Every row comes from one small tree of marks. The marks that hang from a mark follow it in brackets, in the order of their numbers. Every link used is in the known rows. Which tree was each row made from?
In the rows, 128 means zero.
Known rows
z_553[z_205]: [ 84 194 101 111  91 127 152  73 197  83 168 100 139 146  97 126]
z_775[z_179 z_305[z_205]]: [ 61 134 189 130 104 144  88 144 211 122 113 128 114 207 151 140]
z_205[z_179[z_775] z_305 z_446]: [125 101 136 142 136 112 104 140 102 152  66 171 108 111 132 122]
z_179[z_775[z_305[z_205[z_446]]]]: [ 68 148 133 139 124 129  91 115 183 148  89 136  97 165 114 100]
z_305[z_205[z_179[z_775] z_544 z_553]]: [112 107  97 107 166 112 139 132  96 162 168 111 137 134 151 132]
z_179[z_775[z_305[z_205]]]: [ 31 153 137 123 153 126  96 109 188 162 108 121 117 169 130 106]
z_179[z_775[z_305[z_205[z_446 z_544]]]]: [116 135 135 126 131 158  84 123 160 160 111 137  92 159 111 107]
z_205[z_179[z_775] z_446 z_544 z_553]: [188 100  90 145 155 124 124 142  97 152 119 133 102  87 123 152]
z_544[z_205[z_305 z_446 z_553]]: [140 130 150 150 114 132 180 123 163  33  92 112 167  78  88 121]
z_446[z_205[z_544]]: [161 186  94 114  99 144 116  97 129 136 128 100 171 147 134 108]
z_446[z_205[z_179[z_775] z_305 z_544 z_553]]: [158 113 121 102 167  87 138 167  53 194 126 138 154 121 172 118]
z_305[z_205[z_179[z_775] z_446 z_544]]: [151 116 101 123 114 146  89 121  93 164 130 148 116 151 133 111]
z_446[z_205[z_179 z_305 z_553]]: [122 137 127 132 116  71 163 145  80 127 121 123 161 125 175 125]
z_305[z_205[z_179 z_544 z_553]]: [137 117 106 126 122 133 155 121  91 113 189 100 140 128 146 146]
z_305[z_205[z_446 z_544]]: [170 147 101 132  66 172 130  99 135  84 138 112 124 148  95 103]
z_179[z_775[z_305[z_205[z_446 z_544 z_553]]]]: [121 122 127 131 143 136 121 138 157 144 121 121  89 142 110 115]
z_544[z_205]: [ 79 179 129 132 129 157 120  68 201  75 110  95 202 114 105 126]
z_553[z_205[z_179[z_775] z_305 z_446 z_544]]: [179 116 135  96 115 139 112 142  88 157 156 176  95 131 113 125]

Which tree is each row?
[ 58 129 154 139 192 117 100 120 163 150 120 124 163 105 148 159] => z_544[z_205[z_179[z_775[z_305]] z_553]]
[ 44 137 103 119 144 106 103 103 129 165 127 129 146 163 157 112] => z_305[z_205[z_179[z_775]]]
[182 122 129 116 124 106 153 156  49 142 147 125 157 117 169 133] => z_446[z_205[z_179 z_305 z_544 z_553]]
[119  98 151 140 161 107 137 145 119 114  84 150 159  80 127 128] => z_544[z_205[z_179[z_775] z_305 z_446 z_553]]
[ 95 134 155 130 149 125 184 116 167  51 115  93 190  82 105 129] => z_544[z_205[z_305 z_553]]
[222 104 129 142 108 149 190 151 111  59 120 111 105  73  83 134] => z_205[z_305 z_446 z_544 z_553]
[144  93 144 103 185 143  96 146  75 190 122 153 127 108 143 141] => z_205[z_179[z_775] z_305 z_544]
[105 116 177 156  87 127 128 166 204  88 103 128  90 183 134 143] => z_775[z_179 z_305[z_205[z_446 z_553]]]
[201 146 135 106  67 164 155 120 131  77 165 139 103 127  75 118] => z_553[z_205[z_305 z_446 z_544]]
[142 136 122 121 162 104  97 148  89 210 137 132 132 141 177 141] => z_446[z_205[z_179[z_775[z_305]] z_544 z_553]]
[ 86 128 130 116 173 130 125 134 160 159 141 107 109 144 123 123] => z_179[z_775[z_305[z_205[z_544 z_553]]]]
[181  86 144 128 152 134 166 155  66 114 162 119 127  78 139 169] => z_205[z_179 z_305 z_544 z_553]
[176 132  92 139  83 145 177 118 133  64 151  92 119 124  95 114] => z_305[z_205[z_446 z_544 z_553]]
[157 102  92 130 131 118 135 140  90 144 143 130 111 127 133 122] => z_305[z_205[z_179[z_775] z_446 z_544 z_553]]
[161  97 136 167 104 103 172 148  93  74 105 137 105  81 126 150] => z_205[z_179 z_305 z_446 z_553]
[102 154 132 131 102 122  84 114 157 156 139 168  81 156 124 138] => z_553[z_205[z_179[z_775[z_305]] z_446]]
[181 111 101 145  84 139 151 128  87  94 165 117 115 125 130 136] => z_305[z_205[z_179 z_446 z_544 z_553]]
[ 58 160 137 113 137 114  87 105 162 176 163 151 105 161 142 147] => z_553[z_205[z_179[z_775[z_305]]]]
[112 114 160 132 146 134  90 124 124 133  70 169 162 103 126 117] => z_544[z_205[z_179[z_775] z_305 z_446]]
